Each row comes from the steps of one path. Every step used is in the known rows, and no mark comes twice. Write the path behind each row, first mark first.
Known rows
leson > zifome > zibik: [  7  15  40 -14   9 -12 -15 -10  -3 -12  16   5 -15  11   1  12  18  -4
 -10  -4   3  -5 -16  15  -7   2 -14 -21 -27  18  22   8   7  -5 -22  -7
  21  -6 -18  13 -15  -4   0  11   8  -6   6   1   3 -17 -13]
sakil > zifome > leson > fene > bomivav > lapus: [  6  16  29  -7  23  -3 -20 -20 -13  -8  -6 -22  12 -22  17  -6  14  43
  15   0 -11 -14 -12   0 -15  -2 -16 -30 -14   1  -9   6  -7  -3 -22  -6
  -2  -8 -16  21 -22   2   5 -37   7  -6  15   9  10  24  -6]
fene > bomivav > tive > lapus > leson > zifome > zibik: [  9  -8  19   2 -15  -3  -5  12 -31 -20 -17  14 -15   6   2  -7   8  18
  14  -7   6  20  -1 -27 -12 -26  -5 -19  -1  11  26  10 -18  18 -39  -4
  16   1 -20 -14   6  14   4   1  14  10   0 -17   0  16 -21]
sigisa > zifome > leson > fene > bomivav: [-12  21  32 -22  20  16 -10 -21   5  -5   6 -12  -6   3  17 -17   7  23
 -11  -2   2 -19   0  -8 -20   0   7 -17 -41  -7   2  -8 -12   7 -32 -14
  -1   1  -4  10  -8  -6   7 -31  17  10  20  13   6   1  16]
lapus > bomivav: [ 19  -8 -26  10  10  -9   8  17   6  -8 -15  -6  -7  -1  -9   7   7  -2
  16  20  -2  10  13 -12 -14 -22  11 -24 -10   5 -10   9  -6  -3 -35   9
  15 -13   7  -1  -8   7   6   4  12   4 -10   8   9   0  -6]
leson > fene > bomivav > lapus > fazil: [-14  -2  16  -7   6  -3 -27   4 -15  10  -1  -4 -15  -2  12 -33   0  38
  22  -2   7 -18  13   1  -9  -4   9  -2 -18  29  -5   2  -2  22 -24  -3
  -1  -9  -9   0 -13  -4 -14 -26  16  18   3  14  -2   5  -3]
zibik > zifome: [ 23  17  -7 -10  -8  -7   0  -4 -14  -1 -12  -1  11   8 -10   8   3  12
  -4  -2  -4  -5  -5  -7  -6  11  11   0 -34  -4  14  -9  -9  -5 -15  -9
  19  12   7 -17  -6   2   8   0  10   3  14   9  10  -5  11]
fene > bomivav: [ -2  -2 -14   6 -12  -2  -2  13  -9 -12  -8   5  -6 -15   0  -6 -18   9
  30 -13   7   3  11 -26  -5 -15  12 -14   8  -1  13   6  -5  20 -15  -5
  -2 -12  -2 -18 -15  11   5  -9  20  -6   1  -1  -3   4  -4]
sakil > zifome: [ 24   9  12 -12  11 -11  -6 -18  -8  -6  -5 -24  25 -16 -10  20  11  10
  -1   1  -5  -9 -15   6  -2   1  -8 -19   0  -8   5  11   0 -20  13   3
   8  -5  -7   8 -15   0   9  -8   0 -19   9   1   5  11  -3]
zibik > zifome > leson > lapus > bomivav > tive: [ 31  17  -4 -12   8   1  -2   1 -18  -9 -23   8  -4  10   9  -1  16  27
  -3   9 -16  -4  -1 -17 -17   4 -13 -14 -41   4   8 -17 -19  -1 -60 -17
  16  11   4  -8   5   9   5 -19  11  13   9   6  19   3   0]
bomivav > tive > fazil > lapus: [ 11 -18  -1 -10  -8   2   2  18 -28  -1 -18   3   0  40  -3  -7  20  -1
  -5   3  -3  26   2  -5 -11  -6 -20   0  -2  22   3   3 -24  -1  -8  -4
  21  24 -27   7  13 -19  -1  -7  -7  -7  -7 -10   0   8 -19]
tive > fazil > lapus > bomivav > fene: [ 28   4 -20   9  12  -3   4  22  -4  -6  -4   3  -9  16  -2 -13  18   9
  20  19 -12  20  23  11 -21 -10  -5 -20 -10  27 -15   5 -18   0 -19 -10
  16  12 -18   5 -22 -25  -2 -15   0 -19 -14  24 -10   6  -6]
fene > bomivav > tive > lapus > fazil: [ 12 -16   4   4 -20  -2  -3  20 -25 -14 -21  10  -9   1  -4  -5   1  13
  19  -6   9  16  10 -28  -7 -28  -5  -2   2   9  24   2 -22  18 -25  -3
   9   8 -15 -25   9   9   3  -7  16   7  -9 -13  -6  15 -19]
bomivav > tive > fazil > lapus > leson > zifome > sakil: [ 17 -11  18 -13  -1   3  -7  11 -28   2 -20   7  -2  36   0  -7  35   9
  -4  12  -2  30   1   6 -26  -9 -12  -6  -7  14   7  15 -17  -8 -21  -9
  15  26 -28   7  22 -28  -1  -7 -12 -12  -3 -10   1  12 -14]
bomivav > tive > fazil: [ 13 -21   0  -7 -12   2   6  16 -23   1 -18  -8   2  36  -9  -4  16 -11
  -2  -1   3  21  -1 -12 -11  -2  -8   1   2  21  -4  12 -19   3   2   1
  14  18 -20   4  27 -16  -1   0  -3  -1  -9 -11  -2   3  -7]
fene > bomivav > tive > fazil: [  8 -15 -14   1 -21   0   2  25 -25 -12 -20   0  -4  11  -6  -9  -6   1
  28 -14   9  17  10 -35 -13 -17   7 -13  10  13  10  13 -17  22 -14  -4
   9   0 -15 -16   5  -1   5  -9  16  -6  -6  -8  -5   6 -10]
sakil > zifome > leson: [ 16  17  22  -6  21  -3  -6 -20  -1 -15  -5 -21  20 -22   7  10  15  25
   2   5 -12  -6 -15   1 -13   0 -17 -30  -4 -14  -6   8  -8 -16 -10  -5
   3  -4 -12  19 -11   1  11 -25  -1 -16  11   4   7  20  -4]
fene > bomivav > tive > lapus: [  4 -14   2   3 -21   2  -2  16 -29 -12 -20   9  -9   2   0  -4  -3   6
  21 -13   6  19   4 -36  -3 -26  -5  -2   3   4  23  -1 -18  21 -20   0
   3   4 -12 -24   2  15   5  -2  16   9  -4 -17  -1  15 -17]
fene > bomivav > tive > fazil > lapus > leson > zifome: [ 18 -14  -4  -3  -9   0  -6  22 -32 -10 -21   7  -5  12  -2 -11   6  17
  22  -4   6  24  10 -21 -19 -20   1 -26   3   9  17  13 -20   9 -32 -10
  16   8 -23  -9   2  -8   2 -13  16  -7   1  -8  -1  18 -18]
tive > bomivav > lapus: [ 12  -7 -14  34  -9  -4   0   9 -11  -8 -21  10   0  -5   6  -5  -3   6
  18  -3 -19   5  -4  -2   4  -7 -19   3  -3   8  -2  -5 -17   2  -1   3
 -10  16 -15   3   4  17   0  -9   4  15 -20   0  -8  10  -4]
sigisa > zifome: [  8  14  19 -17   6   6   0 -18   3   0   5  -9  13  11  -6   7   7  -2
 -28  -3   3 -14  -4   6  -4   1   3  -3 -30 -11  17  -8  -7  -7   3  -6
   7  12   2   0  -1  -8   9  -4   9  -1  15   5   5  -6  16]
tive > fazil > lapus > leson: [ 24   8 -10   4   8  -5   7  19  -5  -1   0  11  -8   8   4 -24  21  29
   9  18 -12  22  18  23 -23  -6  -3 -23   4  20 -13   9 -14  -7  -8 -23
  16  21 -17   8  -1 -26  -8 -18 -14 -17  -5  17 -13  19  -1]
leson > tive: [-10 -16  19 -23  10  -8 -12  -2  -8   6 -19   2  -8  17   0  15   6 -24
  -5   9   1  16   2  -7  -2   7  34  -2  15  -7  17  27  17   3 -12  10
  -3   6  -2 -11   6   2  -5   0  -6   1   0 -12   8  -8 -21]
fene > bomivav > lapus > fazil: [ 15  -3  -6  24 -16 -13 -12  21 -21  -7 -15  15   5 -12   2 -14  -7  33
  25  -6   1  -5  18   0  -6 -17 -10  -5   3  16  12   1 -18  18 -21 -14
   4  11 -13 -14  -4   4  -3 -22  20  -2  -5   9  -3  15 -12]
tive > lapus > fazil: [ 32   7  26  10  -3  -9   0   8   4  -6   5  15 -16 -16  -3  -6  22  22
  -3  16  -1   9  11  19  -3 -22 -17  12 -13  14  13  -9 -14  -4  -2 -14
   3  27  -8 -20  11  -1  -7  -1  -5  12 -17   4 -20  19  -6]
fene > bomivav > lapus: [  4  -1  -9  25 -17  -7 -11  15 -27  -5 -16  14   5 -11   8 -12 -12  24
  29 -15  -3  -1  10 -11   0 -15 -12  -6   3  10  13  -3 -11  23 -16  -9
  -6   5  -8 -13 -14  12   1 -16  19   0   3   1   3  14 -10]
tive > fazil > lapus: [ 18  10 -13   0   2  -5   3  20  -2   0   5   8  -7   9   0 -15  15  11
  13   7 -10  17  16  17 -14  -4 -10 -12  -5  24  -6   1 -11   0   4 -21
  11  20 -18   3 -16 -24  -5 -15  -7 -24  -8  16 -14   6  -3]
fazil > lapus: [ -5   6  -4  -9   6  -1  -9   4  -8   0   1  23  -4  10  10  -3   9  19
  -8   9 -13   9   8  14   1  -6 -25  -1 -11   4  14 -17  -9  -6 -21  -9
  11  12 -12   5 -28  -4  -2 -14  -7 -12   3   3   4   8 -21]
lapus > leson > tive: [  4 -13  18  -7  19  -5  -2  -5 -13   5 -23   7  -6   8   5  -9  15  17
 -10  30  -4  20   5  12 -16   2  40 -24  28 -15  -2  38   4 -10 -32   2
   6   8   1   2  33  -2 -10  -4 -17  14   5  -6   8  22 -10]
bomivav > lapus > leson > zifome > sigisa: [ 28   7  26  20   5 -11 -13   1 -36   5  -9  21  16   0  12 -17  27  47
 -16   9 -16   5  -1  35  -4  -2 -30 -16  -7   7   1   3 -13 -10 -26 -13
  -2  27 -12  21  12  -4 -12 -12  -1   6   5   8  12  29 -10]
zibik > zifome > leson > fene: [  3  25  12 -17  10   4  -9 -11  -8  -3  -8  -5  -5   5  12 -13   9  34
   2   3  -7 -10  -5 -13 -21  14  10 -10 -48   1  -3 -11 -13   4 -45 -14
  13   4   2   0  -8  -1   3 -23  11  16  19  18  13   1  13]
bomivav > lapus > leson: [ 17  -2   9  32   3  -6  -7   1 -31   9 -18  18  15   3  15 -22  16  45
  -6  11 -17   1   1  33  -5  -2 -24  -3   6  10  -9   1 -15  -5 -17 -10
  -1  26  -7  16  22   1  -9 -13  -8  18   7   5  12  33  -6]
lapus > fazil > tive > bomivav: [ 21 -13  -3  -6 -12  -8  -1  16  11  -8 -23   7   1  18 -17   1   1  17
  -5  18   2  18  18   9 -10  -5  15  -9   2  12   1  14 -18  -7   3   0
  32  10 -24  -6  16 -17 -12 -20   0  -1 -31   5 -13   1  -8]
fazil > lapus > leson > fene: [-10   4   9 -13  22   3 -14  -3 -14   7  -1  19 -13   9  19 -28  19  50
 -10  26 -12   8  10  25 -13  -4  -5 -16  -7   6  -3  -3 -11 -10 -43 -10
  14   6 -11  16 -12 -10 -12 -23 -13   6  10   9   6  25 -16]

Write each row's path
[  2 -15 -12   2 -22   4  -3   6 -13   0 -38  12   9  29  -3   4  -8   6
   2  -4 -16  30   1  -9   6  -1  -1  -6   2   6   3  -3 -10   3  18  12
  14   8 -26   1  -6   2  -9 -16   1   7 -20 -11   5   8  -8]
fazil > tive > bomivav > lapus
[ -3 -19  -8  -1 -19   2  -3  16 -27 -11 -23   3  -1   9  -2  -3 -11   2
  20 -14  10  12   4 -37  -6 -17   4  -8   8   2  17   7 -16  20 -23   4
   8  -5 -10 -15   4   9   7  -6  18   1   0 -16   4   6 -16]
fene > bomivav > tive
[ 18 -11 -13  20  20   4   0   4  -4 -10 -18 -11  -3  14  -5   2   6  -7
  14  24  -3   4  13  -9 -13 -11  11 -15 -10   6 -19   9 -15   2 -44  22
   9 -16   1   6 -13  -1   6   2  15   9 -12  19   9  -1  -6]
lapus > bomivav > fene
[ -1  -8   9  -2  22   2 -11  -2 -21  -3 -21  25  -9  18  15 -12  16  27
  -9  31 -18  24  10  17 -11  -2   6 -14  10  -8   7  11 -14 -11 -48   1
  10  15 -17   8  -6  -3  -7 -18 -15   3  -2   3   5  23 -28]
fazil > lapus > leson > tive > bomivav > fene
[ 12   4   4  -2  23  11  -2   5   0 -10 -13  13 -22  -3  30 -14  18  21
   4  18 -17   0   7 -10 -14 -10 -31 -23 -10  11  -9 -11 -12   5 -61 -14
  -7  -1  -2  13  13  11  -4 -30   4  13  -6  -4  10  10 -14]
zifome > leson > lapus > bomivav > tive
[ 25  11  40 -14  25 -12 -14 -17  -3 -14 -13 -15  10 -19   5  14  26  23
  -2  17 -11   4  -9   7 -17  -5  -5 -27  -2 -11   7  20  -6 -16 -18  -5
   4  10 -16   6  -2  -1   5 -27  -6 -12   3   2   2  23 -17]
sakil > zifome > leson > tive > lapus > fazil
[  7  20  26  -9   5 -22  -2 -16  -4 -21   4 -14  14  -4  -6  16  12  15
  -4  -1 -10 -15 -19  10  -6   4 -13 -27   0  14   4  20  -3  -7  -2   2
  29 -14 -18  16 -18  10  11  -2  -8 -20   7   4   2  -4 -11]
sakil > zifome > zibik
[ 29 -22 -25   5   3  -7  12  28 -10  -8 -28 -11  -5  25 -14   4  18 -10
  15  19   0  24  11 -20 -22 -24   6 -25  -7  20 -13  17 -19  -2 -35  10
  25   1  -7   3  12  -5   6   3  10   4 -17   1   8   2 -11]
lapus > bomivav > tive > fazil
[-13 -12  24 -21   3   3 -22   6 -16   5  -5  -8 -25   7   7 -28   6  26
  16   0  14  -4   9 -18 -11 -12  14   0 -18  26   3   4  -8  21 -28   2
   4 -10 -11  -9  -3  -3 -11 -17  14  24  -2   1  -6   5  -8]
leson > fene > bomivav > tive > lapus > fazil
[-15  -2  18   0  18   6  -4  -2   6 -15 -20   5 -21  -1  23  -4   6   0
  12  13 -12  19  -1 -20 -18   0  14 -19   5 -13  -4  17  -4   8 -43  -3
 -14   5 -13   6  11  10   1 -26  -3  10  -8  -4   2   7 -15]
zifome > leson > tive > bomivav
[ 23  -8 -10  34  -9 -11   0  15  -5 -10 -21  11  -2  -5   1  -8   2  16
  14   7 -15   2   4  11  -2 -10 -17   3  -4  14  -2   1 -23  -2  -5  -2
   0  22 -20   2  13  10  -4 -14   4  14 -27   6 -14  11  -6]
tive > bomivav > lapus > fazil
[ -3 -14 -15  -9 -19   8   2   5   0  -4 -32   6   3  26  -8   8 -12  -4
   4  -2  -9  34   1 -21   2   0  17 -13   6  -2   2   3  -6   2  18  15
  18  -4 -21  -4  -8   0  -6 -11   2   3 -22 -13   0   0  -4]
fazil > tive > bomivav
[-21 -10   9 -26   4   6 -21   9 -21   7  -4  -7 -23  17  10 -30   4  23
  22  -5   8   0  10 -20 -13  -6  14  -8 -16  29  -2   5  -5  22 -27   1
   6 -12 -16   0 -17 -10  -9 -22  12  10   3   5  -2   1  -9]
leson > fene > bomivav > tive > fazil > lapus
[ 22  18  10  -9   9  -6  -3  -2 -11 -11 -25   5  -7   5   6   6  17  18
   5  14 -13  13   0 -20 -22   0  16 -16 -37  -9  13  -2 -12   0 -56 -12
  13  18   4 -17  -3  10   7 -12   9  13  10   9  15   7  -4]
zibik > zifome > leson > tive > lapus > bomivav
[ -3 -17  -7  -3 -13  17  -2  -4  -8  -7 -35   2   6  36  -5   5 -12  -8
   2   1 -10  31   1 -19   4   8  17  -5   5  -1  -4   2 -12   5  11  24
  15  -7 -25   1 -10  -4  -6 -13   2   7 -24  -5   0   0  -5]
fazil > tive > bomivav > fene
[ 16  25   2  -5   2   0   0  -6  -7 -11 -12   2   4   2   7  -2   6  28
  -1   2 -11  -2  -5 -13 -18  10   1 -11 -39  -8   3 -12 -18  -1 -39 -17
  14  12   2  -5  -3   3   8 -17   9   6  16  13  13   4  10]
zibik > zifome > leson
[ 14  12   2   1  27   9  -3   5   9 -10  -6  14 -24 -13  31 -16  15  25
   9  17 -18  -5  10  -5 -14  -9 -27 -25 -10   9 -12 -13  -7   5 -58 -18
 -11  -4   3  11   4  11  -5 -31   5   9  -6   4   6   9  -8]
zifome > leson > lapus > bomivav
[  9  13  21 -10  19   0 -18  -6 -12   3  -4  28  -7   3  14  -9  30  41
 -10  25 -13  18   6  32 -19 -10 -13 -17 -13  -9  18   1  -4 -21 -43 -17
   8  16 -14  10 -12 -17  -4 -14 -14 -13  10   3   5  23 -17]
fazil > lapus > leson > zifome > sakil
[ 13  -7  -6  17 -21 -10 -13  21 -24  -5 -24  16   8  -1   0 -12  -9  33
  21  -7   0   5  19  -3  -6 -16  -6  -9   5  16  13   1 -18  19 -14 -11
  11  11 -17 -14  -6   1  -6 -25  18  -2  -7   5   0  15 -15]
fene > bomivav > lapus > fazil > tive
[  6 -22  11   1   3 -15 -13   9 -11   0 -34  10 -10  13   0   9   8 -12
   6  14  -9  17   5   1  -3   2  22   0  12   2  16  28   1   2 -16   9
  -4  22 -15 -11  16   8  -8 -10  -3  10 -20  -8  -2   0 -26]
leson > tive > bomivav > lapus > fazil
[  2  -9  33 -16   7  -7 -12  -2 -10   4 -16  11 -19   5   4  13  17 -18
  -2  11  -3  25   2  -6   3  -5  21   6   8  -4  26  14  15   4  -9   6
 -11  19  -2 -24   4  10  -7   7 -10  10  -6 -15   0   6 -24]
leson > tive > lapus
[ 24  10  29 -11  29  -9 -10 -16  -4 -15 -18 -17   7 -18   7  18  24  16
   6  17 -14   9  -9  -5 -18 -10  -2 -35  -4 -13   3  18  -3 -14 -28   1
   2   2 -11   7 -11   8   9 -21  -1 -10   5   0  10  23 -17]
sakil > zifome > leson > tive > lapus > bomivav
[ 24  18  38 -24   6  -9 -12   2  -8  -9  17   8   2  -4  -6  10  22   5
 -22  -5   2  11  -5   6   1   1 -10 -23 -27  -5  20   6   4 -11 -18  -8
  -3   0 -10  10 -22 -10  -7   3  14 -23  -6   4   1 -10  -9]
leson > zifome > sigisa
[ -8  24  32 -16   1  -4   5 -16   6 -15  13   1   0  22  -2   2   8   4
 -30  -6   0 -21  -9   9  -9   3  -1 -12 -30  11  16   3 -10   4 -12  -9
  28   3 -10   9  -3   2  11   2   1  -1  13   8   2 -21   9]
sigisa > zifome > zibik
[  8  15  22 -21  27   6  -3  -8   5  -7  -8  -2  -4  17  10   1  22   7
 -17  15  -8   6   8   0 -27  -7   9 -27 -32  -9   9   4 -13  -4 -40 -16
   8  20  -9   7  -4 -12   9 -27   7  -5  11  12  10   3  -1]
sigisa > zifome > leson > tive > fazil > lapus > bomivav
[ 11  -4  14 -10 -12   9   0  -1 -11   3 -25  17   0  20   1  -3  10  24
 -11  11 -10  41   4   1  -1 -10   6 -11   5  -2   5  -4  -5  -4   8   2
  17  11 -14  -9   4  -3 -13  -8 -11  13  -9 -13   3  27  -6]
fazil > tive > lapus > leson
[ 16 -11  12  -3  18  -7   2   5 -11   4 -21   3  -8   8   2 -16  20  17
  -3  30  -4  25   9  15 -24   3  44 -29  30  -3  -9  45   2  -8 -23  -5
   8  13  -4   2  35 -12 -11  -7 -18   7   0   1   0  22  -4]
lapus > leson > tive > fazil
[ 30   1  11  23  11   3   1   4  -7 -10  -9   6 -18  -6   3   0  19   3
  12  19  -9  18   8  -4  -3 -26 -12   2 -19   9   0 -11 -15   3 -28   9
  -4   7  -1 -13 -12  11   2   9   6  20 -15   8  -5  19  -7]
tive > lapus > bomivav > fene
[ 14  31  10 -12 -14  -6  -9  -8  -5   0 -16   9   9   3  -5   8  14  16
   8  -1  -3  -4  -2  -4 -24   9  20  13 -38 -12  17   3   2  -2 -18 -12
   2  11   8 -25  -4  -8  14   2  -3 -12  12   9   3 -11  19]
zibik > zifome > sakil
[  7 -12 -19  -6   8  -4  -3  17 -17  -5 -21  17  -5  26   2   4  18  13
  -2  23 -12  22  13  -3  -9 -24 -22 -14 -16  10  10  -8 -22  -8 -50   2
  27  10 -14   8 -21   0   3  -9   1  -5  -5  -1  15  10 -34]
fazil > lapus > bomivav > tive
[  5  -2  18  21  11  -3 -17  -4 -32  16 -13  11   7   5  21 -34  18  51
  -4  12 -14  -7   1  33  -6   2 -16  -3  -3  19 -16   2  -9   0 -22  -6
  -3  19  -7  21  16  -2 -15 -19  -7  27  10   9  12  31  -3]
bomivav > lapus > leson > fene
[ -3   2  17  -1  30   5  -8   4  -1 -12 -19   5 -20  15  23 -12  19   7
  13  25 -14  24  14  -7 -29  -1   9 -26  -1   1 -15  18 -10   9 -57  -6
  -2   9 -18  11  -4 -12  -2 -32  -3  -2  -5  13   5   9 -21]
zifome > leson > tive > fazil > lapus > bomivav > fene
[ 33  27   6 -12   8  -2  -5  -2  -6  -7 -10  12  -4  -3  10  -7  14  37
  -6   9 -14 -14   4   2 -15  11 -11  -9 -39   5   8 -17 -17  -3 -46 -28
  13  17   4 -11   6   2  -1 -26   8   7   7  14   7   3   7]
zibik > zifome > leson > lapus > fazil
